(in the rows, 128 means zero)
Known rows, with every step that occurs
zonib, neme: [108 126 131 130 118 166 161 172 169 145 138 125  96 137 157  64 140 122
 113  88 148 136 122 101  94  88 136 113 164 138 162 143 162 130 131 122
 139 109]
zonib, neme, kilinen, nasuk: [102 104 171 143 138 183 167 163 151 155 143 125  94 106 157  74 118 103
 103  71 144 148  94 136 115 110 141 110 112 146 137 146 176 146 121 101
 153 116]
minu, nasuk, kilinen: [101 134 139 173 129 167 159 197 143 131 129 156  78 139 135  82 129 111
 161 107 174 138  87  94 105 118  77 103 180 145 161 143 201 131 110  87
  80  85]
neme, kilinen: [102 115 157 148 137 156 180 179 167 144 140 127  72 139 150  92 120  78
 135  98 159 155  89 120  74  93 113 122 132 125 152 133 151 151 154 104
 107 107]
minu, nasuk, kilinen, bego, susop, nomib: [ 96 133 117 165 100 188 111 178 109 106 129 128 143 155 129  65 136 145
 183  81 155 128  90 102  93 143  21  88 144 116 175 184 190 127  79  87
  93  85]
duri, nasuk, kilinen, neme, zonib, bego: [ 65 133 192 136 106 193 111 167  96 103 103 121  39  88 120  81 152 107
 131  81 155 159  70 109  83 155  75  82 172 106 158 171 147 160  96 148
 145 100]
nakun, bego, susop: [120 128 126 159 100 163 198 176 132 122 132 121 117 152 138  88 160 136
 139  85 170 117 117 125  84 106  93 114 139 120 170 165 142 124 158 110
 133 106]
bego, zonib, neme, kilinen: [103 114 178 103 115 163 162 139 144 161 132 115  68 111 143  82 136 103
 105  89 149 132 106 136 125  71 142 105 114 117 145 144 120 141 130 108
 148 105]
nakun, bego, kilinen: [123 132 141 160 106 158 201 170 124 140 133 141  83 111 126  99 159 116
 116 121 162 121 110 135  83  80  90 130 132 124 180 144 146 125 138 109
 108 100]
nasazi, nasuk: [120 120 116 169 136 156 171 182 149 139 123 106  84 161 143  76 138 112
 161  96 166 141 121  83  69 106 124 100 185 128 143 149 175 134 115 111
 129  99]
zonib, neme, kilinen, nasuk, duri: [104 105 176 152 122 194 141 162 120 161 135 123  76  84 138  97 114  98
 117  75 146 143  96 113 116  93 131 108 106 143 134 163 161 140 111  99
 145 120]
bego, zonib: [109 126 139 120 127 159 172 157 127 155 141 117  71 151 148  87 151 107
 137  95 147 144 114 124 111  85 114 104 164 124 167 139 122 142 139 114
 116 122]
zonib, bego, nakun: [105 118 133 110 130 177 123 154 165 135 141 100 113 144 160 101 151 106
 112  70 149  95 102 118  99 114  93 100 159 116 195 154 149 121 148 115
  90 112]
bego, kilinen: [127 139 128 129 124 172 178 165 129 151 150 123  73 134 140  86 140 102
 120 104 148 136 103 135  79  86  96 119 141 123 170 130 155 124 145 110
  96 101]
neme, zonib, bego: [ 89 140 158 128 128 183 134 167 132 128 130 133  72 131 153  87 131  83
 135  97 145 133  86 112  69  94  90 106 170 115 163 143 140 160 122 150
 117 117]
nakun, bego, kilinen, nasuk, duri: [123 126 155 182 107 189 169 165  70 151 132 136  79  79 112 121 148 118
 125 105 153 125 104 128 109  88  85 125 112 138 167 169 155 127 114 101
 115 121]
zonib, bego, susop: [110 148 120 114 121 186 139 164 148 122 154 102 121 166 157  71 136 125
 126  57 140 101  97 113  80 120  83  87 149 120 162 150 154 112 152 134
 119 110]
neme, zonib, bego, susop: [100 142 147 115 115 197 136 158 112 120 139 111  94 146 153  79 135 106
 138  68 149 118  82 131  71 112  76  90 142 102 152 158 133 138 143 143
 134 109]
nasazi, nasuk, kilinen: [109 132 129 172 134 156 163 175 152 111 113 114  59 139 113  71 143 125
 173  92 166 152  94  71  89 121  98 101 183 131 138 167 188 116  98 107
 115  83]
zonib, neme, kilinen: [103 111 165 128 123 162 166 164 173 149 135 125  83 116 154  77 124  98
 109  88 154 143 101 118  91  83 136 115 122 128 147 141 154 141 138 112
 138  99]
duri, nasuk, kilinen, bego, zonib: [107 150 169 124  89 176 133 158  87 126 116  96  74 121  90  73 175 135
 151  99 155 155  97 118 130 143  90  78 156 106 179 153 147 134  96  96
 115 115]
neme, zonib, bego, kilinen, nasuk, minu: [114 120 165 123 125 203 130 136  76 120 125 134  82  70 140  97 141  87
 126  76 135  99  69 163  91 108  71 118 135 124 166 174 173 145  82 132
 121 121]
zonib, bego: [100 144 132 130 134 174 134 173 167 129 146 127  97 152 159  79 134 102
 125  87 140 115 100  95  80 105  95 100 177 131 171 138 158 135 129 140
 104 116]
susop, bego, kilinen, neme: [ 85 108 111 143 130 171 141 174 131 142 115 148  65 107 165  80 170 130
 100 101 122 141  95 118  64 115  95 131 144 131 190 148 157 112 118 124
 132  97]
neme, zonib: [101 123 151 144 126 171 173 178 122 143 128 137  61 139 151  89 133  83
 150 109 164 169  95 122  68  87 102 122 167 118 157 141 135 167 140 126
 122 118]
nakun, bego, kilinen, neme: [101 116 134 166 108 158 185 165 116 133 124 138  74 103 138 101 177 122
  95 103 151 129 109 143  74 104  96 136 141 121 193 159 129 132 121 128
 151  89]
kilinen, bego: [112 136 120 153 118 165 147 182 142 128 141 116 111 159 144  68 159 114
 137 100 141 143 106 109  73 117 102 120 170 120 196 136 156 141 111 121
 121 117]
zonib, neme, kilinen, bego: [104 121 157 138 106 166 140 165 158 135 131 116 107 116 141  65 148 113
 106  92 143 134  96 123  88 105 131 119 120 116 174 141 152 139 102 113
 152  99]
nasazi, nasuk, kilinen, bego, zonib: [112 142 133 154 110 156 132 145 104 110 107  93  70 135  94  63 178 147
 170  91 150 134  98  94 116 130  95  90 169 109 165 172 153 117  55 107
 140  86]
kilinen, neme, zonib, bego, susop, nomib: [ 64 109 138 124 117 200 100 144 103 111 129 114 100 144 167  76 134 111
 139  51 127 134  93 120  51 126  40  97 147  98 161 195 116 164 105 163
 160 107]
minu, nasuk, kilinen, bego, susop: [116 149 119 164 104 186 136 184 107 110 130 121 126 151 122  64 156 146
 162  82 165 119  83 121 100 155  58  92 149 116 180 155 191 109  93  84
 108  76]
susop, bego: [ 89 117 113 151 135 163 148 198 168 142 114 154  86 141 169  78 150 118
 142 109 134 147 102  80  76  98 102 123 170 143 175 144 176 124 134 114
 100 121]
bego, zonib, neme, kilinen, nasuk, nasazi: [ 89 106 201 119 138 201 169 143 114 150 132 109  67  84 142  97 138 120
 108  85 128 130  87 154 131 113 133  70 107 150 146 186 140 157  91  82
 160 111]

Rows
[117 127 147 121  96 183 145 151 140 127 138  89 132 129 142  59 151 135
 107  63 143 119  98 143  90 121 120 105  91 104 164 155 143 117 125 107
 167  90] => zonib, neme, kilinen, bego, susop
[104 126 101 139 105 180 128 164 124 116 145 100 150 179 148  63 145 136
 163  70 131 139 112 110  66 125  55 102 140 102 178 176 148 137 117 115
 119 116] => kilinen, bego, susop, nomib
[ 60 128 167 162 123 191 104 176 107 112 107 157  54  98 143  85 141 101
 135  92 161 130  62 111  83 140  59  98 183 123 169 160 165 157  65 138
 134  76] => minu, nasuk, kilinen, neme, zonib, bego
[ 89 117 122 124 129 163 145 171 138 154 112 143  72 136 162  82 160 125
 141 110 132 138 107  99 108  86 107 109 157 131 178 147 141 125 127 113
 111 126] => susop, bego, zonib
[103 123 164 129 117 161 149 150 116 143 134 106  83 133 129  87 155  97
 131 100 144 141  90 142 104 101 111 114 121 103 179 136 114 151 111 104
 131 112] => neme, kilinen, bego, zonib
[101 105 165 159 149 174 180 179 140 150 149 128  83 129 153  90 114  79
 130  81 147 159  85 139  97 120 115 116 123 138 142 142 170 156 136  95
 123 124] => neme, kilinen, nasuk
[ 72 119 156 138 127 184 120 163 123 121 125 132  60 121 163  85 150  91
 113  81 136 142  85 119  59 119  92 114 176 114 174 156 122 166 103 170
 159 109] => kilinen, neme, zonib, bego
[105 119 124 138 127 172 165 162 123 142 144 122  63 125 150  87 156 110
  98  86 138 148 103 142  67 113 103 129 151 121 178 140 138 130 128 128
 139  90] => bego, kilinen, neme
[102 144 131 178 113 171 130 195 126 119 123 146 103 137 124  71 151 128
 161 109 163 134  84 101  98 139  70 108 175 131 187 143 198 129  73  89
  95  86] => minu, nasuk, kilinen, bego
[ 94 137 112 145 102 178 118 158 129  88 137 110 127 157 121  55 151 146
 176  65 134 154  87  99  89 138  28 102 137 110 172 194 161 121 100 111
 109 102] => nasuk, kilinen, bego, susop, nomib
[124 108 148 138 107 161 169 185 124 130 112 115 100 125 139  97 146 103
 160  94 172 136 118 116  80 120 107 104 175 125 172 166 185 147 133  98
 100 126] => duri, nasuk, minu
[100 139 139 138  83 191 117 166  98  99 125  90 127 148 106  58 149 149
 178  71 149 156  97 101  91 159  34  72 133  97 164 190 172 129 109  95
 105 110] => duri, nasuk, kilinen, bego, susop, nomib
[111 142 122 182 118 160 135 173 134  97 108 105  84 140 104  58 168 140
 168  91 154 146  93  77  83 138  93 102 179 122 164 168 187 116  65 110
 132  79] => nasazi, nasuk, kilinen, bego
[ 69 115 158 160 124 169 154 167 116 106 114 142  25 111 133  83 159 101
 144  82 154 191  73 117  77 125  83 127 173 120 161 169 128 159 101 142
 151  89] => nasuk, kilinen, neme, zonib
[112 138 138 139  98 164 119 132 118 114 101  90  82 109  96  48 185 167
 142  81 148 119 108  92 135 118 123  84 158 115 161 179 157 104  41 115
 171  78] => nasazi, nasuk, kilinen, bego, zonib, neme
[ 92 132 116 117 123 188 115 155 150 116 152 106 138 171 162  68 120 121
 148  58 128 111 106  96  72 109  46  83 146 113 159 178 153 131 134 135
 102 118] => zonib, bego, susop, nomib
[ 94 119 149 162 154 200 180 190 129 132 143 120  84 134 153  99 139 115
 144  94 133 150  90 122  84 141 100  83 169 167 163 179 175 158 106  91
 121 121] => kilinen, nasuk, nasazi
[103 104 185 115 132 182 162 139 121 168 142 115  80 100 147  80 130 109
 100  71 140 134 100 155 149  98 144  97 104 131 137 151 139 145 115 100
 165 121] => bego, zonib, neme, kilinen, nasuk
[ 80 117 134 179 130 167 148 195 134 126 123 153  68 129 147  82 146 117
 141  92 165 149  87 105  92 144  82 113 190 141 173 153 181 137  92 105
 122  75] => minu, nasuk, kilinen, neme
[117 112 118 134 112 168 137 159 137 133 134  92 124 152 149  95 176 116
 125  85 153 126 110 131  92 128 103 121 151 104 218 153 144 131 130  98
 107 111] => kilinen, bego, nakun
[ 93  93 114 132 131 165 139 178 164 149 109 127 103 134 173 103 166 121
 130  95 147 129 106 103  94 106 102 121 147 126 204 161 168 116 154  90
  86 118] => susop, bego, nakun
[114 125 132 175 114 182 142 199 107 168 129 146  86 138 145 111 120  95
 163 114 175 128 114  83  84  88  92 106 174 135 166 141 178 141 117  93
  83 107] => minu, nasuk, duri
[105 150 162 114 118 193 135 149 105 136 137 128  60 106 138  90 135  87
 113 107 142 119  79 138  69  83  75 110 137 105 163 136 137 143 122 143
 108 105] => neme, zonib, bego, kilinen
[104 144 148 135  94 176 114 156 104 136 115 132 100 108 118  61 167 154
 129 101 157 107  98 114 150 117 100  91 156 123 183 152 169 118  50  96
 134  83] => minu, nasuk, kilinen, bego, zonib, neme
[124 133 141 154 123 202 148 162  76 165 151 121  67 101 126 107 130 104
 129  87 143 140  97 126 101  96  91 112 125 139 153 152 164 123 122 100
 103 124] => bego, kilinen, nasuk, duri
[101 109 192 132  98 153 184 141 137 150 113 132  79  88 132  98 156 119
 101 106 162 116 112 139 131  63 137 114 103 119 162 158 110 145 120 106
 160 104] => nakun, bego, zonib, neme, kilinen
[105 126 152 154 122 160 154 175 145 131 137 118  96 136 139  82 143  92
 132 102 146 147  85 128  70 115 107 127 130 114 178 133 148 151 119 106
 119 107] => neme, kilinen, bego
[101 120 128 159 127 204 126 174  87 162 122 147  66  85 137 102 142 124
 132 102 121 137  91 104 100  98  81 114 120 146 165 161 184 107 108  99
  97 125] => susop, bego, kilinen, nasuk, duri
[109 119 158 131  92 154 178 149 133 144 119 133  94 109 136  84 171 141
 108 105 157 111 134 122 133  65 133 110 143 126 176 160 118 133 113 122
 158 112] => nakun, bego, zonib, neme
[123 131 136 144 138 189 176 166 110 156 159 123  84 122 144  84 133 106
 110  87 140 144  98 151 100 115  99 113 130 138 158 136 174 127 132 102
 112 117] => bego, kilinen, nasuk
[ 71 112 160 177 122 177 144 187  97 123 104 163  41 111 142  90 143  99
 152 103 174 166  73 120  83 133  74 118 180 126 163 156 161 163  85 117
 137  76] => minu, nasuk, kilinen, neme, zonib
[132  97 112 166 130 146 165 172 143 115 102 112  95 138 141  90 149 111
 179  86 167 114 119  91  70 104 118 116 192 130 154 184 191 131  93 111
 124 100] => nasazi, nasuk, minu
[118 117 124 162 114 163 126 153 134 104 103  76  97 134 107  85 184 142
 158  77 166 125  96  97 104 149  92 101 161 103 190 183 176 105  85  87
 117  74] => nasazi, nasuk, kilinen, bego, nakun
[ 78  95 170 121 131 183 135 151 129 169 111 142  82  82 161  78 141 125
 101  84 122 134  92 130 144  99 139  99  97 141 149 159 160 127 102  98
 156 127] => susop, bego, zonib, neme, kilinen, nasuk
[114 133 135 111  98 169 130 141 122 147 132 103 104 131 138  60 176 143
 109  89 132 121 124 125 124  96 132 103 153 115 187 146 123 129  89 126
 161 114] => kilinen, bego, zonib, neme
[ 95 114 148 139 118 181 163 155  88 140 129 129  37 104 146  93 154  89
 110  98 150 162  91 160  56 103  93 131 141 105 170 146 116 154 123 139
 155  93] => bego, kilinen, neme, zonib
[108  99 154 135 117 165 142 157 144 138 132  92 113 130 141 107 160  94
 121  84 156 132  90 147  90 121 105 124 109  97 203 150 138 139 139  85
 109 101] => neme, kilinen, bego, nakun
